Each row comes from the steps of one path. Every step used is in the known rows, and no mark comes twice. Write the path behind each row, first mark first.
(in the rows, 128 means zero)
Known rows:
furul, mizun, gude, duvi: [156 179  85 149 140 112 103 123 101 116 128 133 167 133 123 155 114 208
 154  81 123  96 153  94 136  96 126 106 151 134  53 150 179]
kinip, mizun: [167 173  83 151  82 119  96 116 107  95 106 113 144 127 125 156 125 180
 114  96 153 113 159 145 141 154 132  85 146  67  95 189 158]
givebib, keza: [168 158  91 140 118 104 112 117 104 120 116 124 140 107 124 147 118 167
 118 101 130 121 161  95 134 187 128  80 143  85  86 144 157]
givebib, keza, pemer, mizun: [160 177 102 130 111  95 119 135 112 112 100 124 164  81 132 155 108 136
 110 124 125 106 170  87 156 162 132  66 146  84  89  89 146]
givebib, mizun, pemer: [169 165  99 150  72 115  96 149 126 145  99 121 148 141 132 168 130 147
 119 132 132  98 139 102 138 151 132 100 153  95  93 168 153]
zurap, givebib, mizun: [165 135  91 144  78 118 105 141 107 164 105 133 170 117 128 163 121 158
 107 100 131  84 152 120 137 125 126  87 151  91  94 140 153]
gude, mizun, givebib: [158 207 102 134  97 109 104 186 143 141 114 119 151 103 134 148 121 188
  95 122 169  79 142  56 119 129 137 112 150  82 105 168 148]
pemer, mizun, kinip: [164 198  81 146  77 128 101 167 117 123  91 124 187 107 134 145 108 183
  98 113 140 108 165 137 136 113 130  88 154  66 102 150 163]
zurap, pemer, mizun, kinip: [161 164  90 143  59 120 106 149 104 126 114 126 174 115 141 149 120 181
 118 124 149 101 159 130 142  96 127  88 153  87 102 128 162]
gude, zurap, givebib, mizun: [166 144  96 129  71 114 114 138  81 190 124 131 165 115 135 163 119 172
 121  89 148  72 145 134 129 102 127  92 150 106  99 135 159]
keza, pemer, mizun, givebib, zurap: [150 155 123 129  73  96 117 174 143 148  95 120 167  85 133 179 135 128
 138 161 152  75 161  63 167  97 137  80 161 106  86  86 116]
keza, givebib: [158 144  90 130 111 104 107 108 113 118  93 125 151 116 127 150 109 161
  96 109 117  94 160 111 145 156 125  75 145  80  88 135 141]
zurap, givebib, keza: [167 118  88 135 112 105 120 117 107 149 126 131 142 101 124 151 130 156
 121  94 139 107 164  70 129 173 128  79 145  96  89 122 156]
mizun, kinip: [155 178  82 155 104 125 103 147 110 120  95 120 165 118 126 135 118 197
  98 100 142 114 161 139 129 138 130  87 152  72 100 165 163]
kinip, mizun, givebib, keza: [169 164  94 145 109 104 104 130 139 117 117 110 120 109 128 172 137 146
 134 114 172 153 164  22 125 179 133  92 153  86  92 138 143]
givebib, zurap, pemer: [158 108 108 141  62  98 116 124  92 137 132 125 141 126 131 163 151 170
 147 135 145  66 148 133 161 110 129  83 150 116  84 133 138]
keza, givebib, zurap, pemer, mizun, gude: [154 115 132 114  62  90 113 132  98 139 105 131 179 121 133 197 129 148
 159 147 131  58 144  76 176  78 121  86 152 122  72  81 115]
keza, givebib, zurap, pemer, mizun: [161 107 114 118  57  88 117 130 107 146 112 130 158 110 143 176 133 137
 138 157 127  64 158  95 176  93 125  76 152 110  86  70 119]
mizun, gude: [156 166 105 138  94 117  98 124  96 111 103 123 175 131 114 162 113 196
 130  90 138  88 140 133 137 143 124  94 146  94  74 191 159]
furul, mizun, kinip: [159 216  74 164 140 115 102 145 133  92 104 121 158 127 132 134 108 212
 108 105 138 145 168 136 128 151 129 101 149  83  79 154 180]
gude, zurap, givebib, keza, pemer, mizun: [158 148 108 109  94  93 135 133  89 166 132 129 161  70 140 159 116 140
 134 107 150  83 163  74 144 123 132  69 146 110  96  65 151]
furul, mizun: [163 193  79 155 121 106 101 120 124  89 119 124 144 129 131 141 107 198
 121 104 130 117 163 145 136 160 127 100 142  91  67 169 178]
gude, duvi: [161 137  77 143 101 119 108 119  87 151 123 132 153 116 125 138 127 181
 115  87 121  72 158 118 137  98 132  80 154 109  90 151 165]
keza, givebib, mizun, gude, zurap: [156 173 121 115 103 101 107 125  83 154  89 127 182 125 129 185  99 171
 126  95 125  85 134  97 140 111 119  96 148 107  82 123 139]
keza, pemer, mizun: [156 181  99 134  79 109 111 138 111 110  93 124 176  92 133 148 104 153
 103 124 127  80 163 142 160 131 132  72 148  81  91 127 150]
givebib, mizun, gude: [160 180 110 142  86 118  95 141  98 129  86 126 190 133 119 176 108 180
 122  97 126  97 137 124 139 138 122  99 151  93  79 173 153]
zurap, givebib: [161 126  85 139  83 118 109 121 105 146 122 129 157 116 124 146 127 172
 116  93 143  77 154 128 136 137 128  84 147  92  90 162 160]
keza, givebib, mizun: [164 159  96 135 105 104 104 127 116 137  74 127 164 117 131 164 104 145
  87 115 102 104 157 105 148 150 123  78 148  79  92 116 134]
furul, mizun, pemer: [166 186  85 158 113 106  99 126 143 101 124 120 128 151 135 152 126 176
 140 129 141 114 151  99 133 167 132 112 146 107  67 173 175]
furul, mizun, gude, lanot: [158 176 102 167  87 112  88 116 107  89 121 124 166 150 118 161 123 199
 138 104 124  94 151 103 137 147 120  93 149  95  60 182 178]
keza, pemer, mizun, gude: [149 188 116 129  88 110 106 141 105 102  88 123 198 103 124 168 102 165
 127 117 133  77 151 122 159 119 128  82 147  92  78 138 145]

Write each row's path:
[165 168  90 148  80 117  94 136 140 110 111 110 134 124 127 167 134 162
 130 111 175 124 157  79 130 147 133  97 154  82  95 176 145] -> kinip, mizun, givebib
[171 135 109 126  65  94 112 139 129 146 139 127 141 104 142 170 129 133
 155 140 159 120 159  21 137 136 127  92 153 113  90  96 144] -> zurap, pemer, mizun, givebib, keza
[169 164  90 154  74 119  93 123 128 105 110 107 126 147 129 165 143 157
 133 119 164 110 148 105 137 153 136  99 151  84  94 193 156] -> kinip, mizun, pemer
[166 137 105 130  39 106 103 143 128 143 131 126 154 117 142 166 128 151
 149 137 163  89 152  78 141 103 127  98 154 110  92 134 148] -> zurap, pemer, mizun, givebib
[173 164 101 127  86 104 107 153 141 146 113 125 153  93 135 167 115 138
 132 129 151 126 163  28 130 157 129  93 155  94  88 115 147] -> pemer, mizun, givebib, keza
[166 152 106 137  97 102 101 135 136 149  79 122 144 139 136 174 124 123
 110 140 113 101 146  63 145 148 128  91 152  95  93 121 133] -> keza, givebib, mizun, pemer
[154 143  95 137 107 119 106 122  82 142 116 132 173 128 114 157 122 193
 139  78 127  68 144 100 137  91 127  92 155 124  75 161 163] -> mizun, gude, duvi
[155 130 108 129  74  97 118 157 115 147  96 126 170 107 142 171 134 149
 124 158 135  88 164  84 166  72 128  78 157 101  97  56 121] -> keza, givebib, zurap, pemer, mizun, kinip
[155 183 115 134  93  99 111 204 142 153 112 119 148  97 134 165 143 181
 115 147 171  58 142  49 136 107 141 112 155  95  99 140 127] -> gude, mizun, givebib, zurap
[168 129  97 149  70 118 103 150 126 176 109 126 150 135 134 172 140 134
 126 124 140  85 140  76 133 131 131 100 156 107  96 148 152] -> zurap, givebib, mizun, pemer
[154 165 100 139 138  92 124 116 108 106 107 120 142  91 124 146 119 149
 108 111 125 118 168  86 148 191 132  65 143  89  86 106 146] -> givebib, keza, pemer
[162 206 102 143  94 110 101 178 132 132 117 117 143 125 137 146 133 183
 102 132 155  62 132  83 126 142 140 114 147  86 105 186 156] -> gude, mizun, pemer
[166 145 115 106  81 105 119 135  78 174 136 133 181  98 130 179 115 170
 162  86 159  77 143  65 130 108 124  95 147 119  80 115 160] -> pemer, mizun, gude, zurap, givebib, keza
[155 125 105 128 105  92 115 124 111 139  90 125 149 111 126 167 131 152
 113 133 121  77 160 101 163 128 128  74 151  94  83 106 120] -> keza, givebib, zurap
[153 237  88 148 120 119 106 192 121 122  95 118 173 104 133 129 115 218
  71 106 154  92 152 112 120 128 137 105 148  60 115 165 163] -> gude, mizun, kinip
[165 145 111 129  50 109 105 178 137 159 106 124 163  99 134 178 134 146
 144 153 158  79 155  73 153  98 134  96 162 103  85 124 129] -> pemer, mizun, givebib, zurap
[161 150 115 129  46 112  99 126  90 118 123 130 187 129 131 172 116 181
 156 115 144  73 139 126 151 100 122  97 148 109  77 156 158] -> zurap, pemer, mizun, gude
[155 195 101 147 167  79 120 137 159 100 120 119 125  96 133 157 118 148
 137 131 144 157 175  13 135 187 132  93 148 111  64  82 149] -> furul, mizun, givebib, keza, pemer
[153 143 119 123  68 105 112 105  60 137 148 125 160 137 128 166 124 204
 170  92 164  64 128 140 136  98 122 100 143 129  80 168 164] -> mizun, gude, zurap, pemer
[152 192 127 109 108  93 124 132  80 130 114 124 182  89 130 174 103 161
 149 102 145  92 149  78 148 127 128  82 145 111  78  97 149] -> givebib, keza, pemer, mizun, gude, zurap
[152 149 119 120 112  98 123 140 105 140 108 130 187  82 123 177 116 138
 140 110 137  93 159  43 150 133 126  76 148 109  76  83 140] -> zurap, givebib, keza, pemer, mizun, gude
[170 140 114 113  57  89 121 136 106 173 156 127 136 101 149 170 130 146
 169 128 174 102 150  35 130 114 128  98 151 129  94  91 150] -> gude, zurap, pemer, mizun, givebib, keza
[160 140 101 126 105  97 127 138 113 142 113 129 167  73 133 156 119 125
 118 120 133  97 173  60 152 145 131  65 148  97  91  69 144] -> zurap, givebib, keza, pemer, mizun
[159 180 100 147  89 123  91 118 102  86 102 113 167 137 116 174 122 193
 137  87 159 108 146 125 140 138 127  96 146  81  81 200 156] -> kinip, mizun, gude
[154 144 129 115  87  91 114 111  72 158 114 129 170 136 134 187 112 167
 148 108 132  74 131  94 146  83 116  96 146 128  83 103 137] -> keza, givebib, mizun, gude, zurap, pemer
[160 142 104 142  53 109 114 169 104 146 114 125 173 110 140 164 142 172
 136 147 153  87 158 123 159  69 132  87 159 101  97 101 142] -> givebib, zurap, pemer, mizun, kinip
[144 141 124 116 134  91 134 115  76 155 133 126 161  93 121 170 125 163
 157  84 157  86 148  55 135 129 128  79 142 128  78  93 148] -> mizun, gude, zurap, givebib, keza, pemer
[164 190  87 155 120 104 100 138 155 106 123 122 136 128 133 154 115 182
 134 119 152 130 161  78 126 157 128 112 151 103  66 156 167] -> furul, mizun, givebib
[153 186 121 124 115  96 116 138 105 107  95 124 185  88 122 172 105 148
 133 116 128 105 158  66 154 152 127  76 147  97  74 100 144] -> givebib, keza, pemer, mizun, gude
[160 187 117 129  79 114 103 139  74 154 105 126 183 129 124 178 105 195
 141  86 142  80 129 141 134 112 123 104 148 108  82 169 159] -> givebib, mizun, gude, zurap
[166 150 103 118  31 106 113 119  72 150 147 129 161 118 146 155 117 181
 147 111 156  59 143 158 145  87 127  91 146 112  95 139 167] -> gude, zurap, pemer, mizun
[150 203  92 146  97 117 113 161 120 113  80 119 190  91 134 144 106 166
  91 125 136 108 170 130 150 112 134  74 153  70 102 112 151] -> keza, pemer, mizun, kinip
